Every row comes from one small tree of marks. The marks that hang from a mark follow it in brackets, in alphabetical order. Every link used is in the known rows. Which tree was each row made from?
Known rows
fozi[furel[vuvi]]: 12,8,5,1,-4,-2,4,-19,4,4,-4,8,6,6,5,3,3,-4,7,7,-13,6,-5,0,20
gimikin[vuvi[babun[begedof kemad savop zakit] bidulu]]: 31,-11,0,-8,-1,16,30,-38,48,6,6,1,62,-19,-2,8,-6,1,-7,-18,-21,19,-10,1,-25
furel[fozi vuvi[gimikin]]: 21,-1,6,-1,-10,6,5,-10,32,6,-10,7,10,0,26,11,6,1,-8,9,-4,4,13,6,-2
furel[fozi vuvi]: 15,3,14,-1,-5,-1,6,-5,30,5,-9,14,0,2,9,9,3,-3,-2,8,-12,4,13,6,5
babun[begedof kemad vuvi[bidulu gimikin]]: 26,-10,5,3,-1,22,7,-25,10,14,3,3,52,-1,9,7,-5,1,-10,-16,2,13,-1,2,-13
begedof[babun[savop zakit]]: 8,1,-5,-7,6,2,9,-39,20,-7,-7,-5,26,-16,-7,9,-7,-3,-1,-2,-6,7,-23,-7,-2
kemad[babun[savop vuvi[bidulu] zakit[furel]] vike]: 26,-4,20,6,-8,13,21,-39,20,19,10,4,55,-12,-3,3,-1,10,-16,-6,-3,5,-23,3,-7
fozi[furel[vuvi[bidulu]]]: 12,10,16,6,-2,0,7,-14,5,11,-10,12,7,8,-1,-2,11,6,3,2,-8,7,-4,1,12
babun[savop vuvi[bidulu gimikin selal] zakit[furel]]: 30,-12,6,2,-2,-1,13,-50,38,21,-14,-16,60,-11,5,4,5,9,-21,-17,6,18,-11,3,-11
kemad[babun[vuvi[selal] zakit] vike]: 24,-14,17,-3,-8,10,12,-26,6,11,14,7,53,-3,6,-4,-11,-4,-12,3,-8,-4,-20,3,1
selal[vuvi[babun[begedof kemad[vike]]]]: 4,-8,-1,-7,-13,16,15,-14,5,1,23,16,48,3,10,-7,-15,-10,-4,-2,-18,-3,-20,1,-18
kemad[babun[begedof savop vuvi[bidulu selal] zakit] vike]: 34,-19,21,4,1,13,23,-32,27,12,13,12,71,-17,-6,1,-14,1,-24,-18,-3,7,-29,2,-21
zakit[babun furel]: 3,-5,1,-3,-5,-7,3,-12,30,4,1,-2,9,-3,7,2,1,8,-3,-3,-22,10,5,0,-5
vuvi[babun[begedof zakit[furel]] gimikin]: 27,-16,-16,-12,0,4,4,-30,28,3,7,-13,46,-14,27,8,-1,4,-13,-8,-12,10,-13,-6,-19
gimikin[vuvi[babun[kemad[vike] zakit[furel[fozi]]] bidulu]]: 26,-1,19,-5,-18,18,26,-33,51,17,1,14,51,-1,14,-2,3,14,-14,8,-32,5,10,2,-12
vuvi[bidulu gimikin selal]: 11,-12,9,6,-3,2,4,1,11,12,-11,-2,21,0,12,-10,9,10,-16,-7,11,2,1,0,-18
zakit[furel[fozi]]: 2,3,9,0,-6,-3,2,-8,25,4,-11,3,1,1,9,4,1,6,-12,4,-9,5,16,-3,1
babun[begedof kemad savop zakit]: 17,-8,-14,-5,1,15,7,-38,14,-3,4,-4,48,-21,-6,9,-21,-12,-5,-17,-7,16,-15,-1,-10
gimikin[vuvi[babun[kemad savop zakit[furel]]]]: 26,-6,-5,-12,-15,8,26,-50,51,6,4,-10,54,-15,7,9,-4,-3,-2,-3,-28,17,-2,2,-8
kemad[babun[begedof savop vuvi zakit] vike]: 30,-11,4,-2,1,17,19,-37,15,3,23,6,60,-20,0,12,-19,-5,-14,-12,-5,5,-31,2,-9
vuvi[babun[begedof zakit] gimikin selal]: 28,-26,-13,-13,5,4,7,-22,27,-1,2,-7,52,-13,25,0,-5,-3,-17,-10,-11,7,-16,-4,-26
kemad[babun[begedof savop vuvi[gimikin selal] zakit] vike]: 40,-25,3,-3,-5,18,20,-41,26,6,16,0,79,-21,17,7,-18,-4,-27,-14,1,5,-31,2,-19
vike[kemad[babun]]: 8,0,11,-8,-14,7,2,-1,-4,5,10,1,14,-4,16,1,-7,-1,-10,3,-8,-3,-7,6,5
furel[vuvi[babun[savop] selal]]: 25,-14,8,-3,-4,-7,22,-11,51,2,-4,9,27,-8,7,2,1,-15,-9,-1,-22,6,-8,5,-13
furel[fozi vuvi[babun bidulu]]: 18,-2,23,0,0,2,18,1,45,9,-13,22,10,4,11,4,15,3,-10,7,-22,4,10,5,-12
begedof[babun[kemad[vike] savop vuvi[gimikin selal]]]: 27,-11,6,3,-12,23,23,-44,29,3,1,7,65,-4,13,3,-18,-12,-20,1,-8,1,-17,-2,-7

Write each row's tree
25,-8,15,0,-4,7,17,-4,47,11,-14,14,20,3,29,6,18,7,-16,7,-14,4,9,5,-18 : furel[fozi vuvi[babun bidulu gimikin]]
27,-23,-13,-5,-10,22,22,-36,27,1,4,-1,70,-13,23,-4,-13,-10,-24,0,-15,2,-20,2,-21 : vuvi[babun[kemad[vike] savop zakit] gimikin selal]
14,-7,10,6,8,0,22,-26,42,7,-7,4,28,-8,-10,9,3,9,-8,-16,-13,18,-6,6,-11 : zakit[babun[savop vuvi[bidulu]]]
28,-10,17,10,-9,23,25,-39,30,11,-4,13,66,-2,7,-1,-10,-3,-23,-4,-4,3,-17,-1,-15 : begedof[babun[kemad[vike] savop vuvi[bidulu gimikin selal]]]
20,-7,-13,0,-1,22,11,-33,8,-1,15,5,53,-18,-4,4,-25,-10,-11,-12,-6,7,-20,1,-10 : babun[begedof kemad[vike] savop zakit]
23,-14,9,-3,-2,10,7,-25,17,7,5,7,49,0,-2,2,-19,-17,-7,-14,-12,13,-1,0,-4 : babun[begedof kemad vuvi[selal]]
32,-18,14,9,-7,23,12,-19,15,18,9,14,66,2,11,-5,-12,-1,-22,-15,-1,4,-7,4,-18 : babun[begedof kemad[vike] vuvi[bidulu gimikin selal]]
40,-9,14,-15,-28,0,0,-33,29,22,7,-8,54,-9,38,1,-2,-2,-16,3,-12,7,-10,11,3 : vike[kemad[babun[zakit[furel[vuvi[gimikin selal]]]]]]
16,-15,-9,-4,1,15,19,-18,29,-8,7,6,41,-14,4,7,-16,-15,-12,-12,-22,11,-10,-3,-22 : vuvi[babun[begedof kemad savop]]
30,-3,11,4,-4,19,7,-41,12,23,15,9,66,-3,-5,1,-11,2,-9,-15,-10,11,-10,2,-4 : babun[begedof kemad[vike] vuvi[bidulu] zakit[furel]]
15,-19,8,-1,-1,3,14,2,25,8,-9,1,29,1,21,-9,12,8,-21,-3,-6,0,-2,-1,-27 : vuvi[babun bidulu gimikin selal]
15,-13,-11,-9,1,6,19,-37,27,5,1,-8,59,-16,13,3,3,8,-14,-18,3,14,-31,1,-34 : selal[vuvi[babun[begedof savop zakit] bidulu gimikin]]
12,1,-4,-3,-5,23,14,-42,12,-4,6,7,47,-13,-3,3,-19,-9,-6,4,-13,1,-25,-4,-2 : begedof[babun[kemad[vike] savop zakit]]
26,-19,-1,-2,-2,-1,17,-34,46,11,-12,-13,53,-15,17,-3,9,10,-27,-10,-8,12,-14,-2,-28 : vuvi[babun[savop zakit[furel]] bidulu gimikin selal]
31,2,18,-6,-17,17,7,-50,46,18,-17,7,50,-3,23,9,5,5,-10,9,-18,14,6,-2,-4 : begedof[babun[kemad zakit[furel[fozi vuvi[bidulu gimikin]]]]]
11,-6,-1,4,-7,20,4,-4,-3,0,19,15,31,-2,3,-3,-20,-9,-8,-4,-8,-2,-6,-1,-8 : babun[begedof kemad[vike]]
24,1,20,6,-13,1,5,-12,42,19,-15,7,15,2,23,6,17,14,-16,4,-3,8,18,4,-8 : zakit[furel[fozi vuvi[bidulu gimikin]]]
-5,0,5,0,-11,4,3,-9,-4,13,-4,-4,19,5,10,-6,13,14,-4,-4,18,2,-9,4,-14 : selal[vuvi[bidulu gimikin]]
29,-11,1,6,1,23,17,-34,23,10,0,0,58,-11,4,12,-8,-2,-16,-23,4,18,-7,3,-18 : babun[begedof kemad savop vuvi[bidulu gimikin]]
11,-13,2,-1,-14,25,17,-13,7,10,17,14,60,3,21,-8,-3,4,-15,-6,-6,-1,-19,2,-32 : selal[vuvi[babun[begedof kemad[vike]] bidulu gimikin]]
25,-5,13,-10,-7,7,6,-18,8,8,19,4,38,-6,12,10,-16,-6,-11,-11,-11,6,-14,6,4 : vike[kemad[babun[begedof vuvi]]]
15,-6,13,-1,3,-3,18,-35,36,-1,-9,2,34,-6,-8,7,-9,-11,-10,-6,-10,8,-15,-5,-2 : begedof[babun[savop vuvi[selal]]]
21,-18,12,1,1,1,15,-21,38,15,-10,1,40,1,13,-1,6,12,-16,-12,-10,14,1,6,-15 : zakit[babun[vuvi[bidulu gimikin selal]]]
41,-20,1,-6,-7,15,24,-35,46,5,14,17,74,-16,8,1,-20,-24,-14,-7,-30,8,-22,6,-19 : furel[vuvi[babun[begedof kemad[vike] savop zakit] selal]]
31,-16,13,11,-4,23,24,-18,19,10,16,10,57,-13,13,8,-5,7,-27,-14,9,2,-22,3,-25 : kemad[babun[begedof savop vuvi[bidulu gimikin]] vike]
27,-12,-5,-4,-6,19,22,-41,49,-2,6,10,62,-17,14,8,-19,-6,-26,-5,-32,11,-10,-4,-19 : vuvi[babun[begedof kemad[vike] savop zakit[furel[fozi]]]]
13,-7,13,2,-1,13,15,-25,24,13,-3,10,38,3,-4,3,-2,4,-2,-10,-22,17,6,6,-5 : zakit[babun[kemad vuvi[bidulu]]]
12,-9,-7,-4,-13,25,24,-41,15,10,6,1,71,-7,15,-6,0,4,-14,-3,-3,3,-29,6,-25 : selal[vuvi[babun[kemad[vike] savop zakit] bidulu gimikin]]
32,-19,-4,-13,1,-5,27,-34,60,-2,5,-5,53,-23,4,7,-10,-4,-10,-16,-20,14,-14,1,-23 : gimikin[vuvi[babun[begedof savop zakit] selal]]
26,-20,14,6,-11,21,18,-25,30,18,2,13,62,4,16,-6,-5,6,-20,-6,-17,8,-1,7,-16 : zakit[babun[kemad[vike] vuvi[bidulu gimikin selal]]]
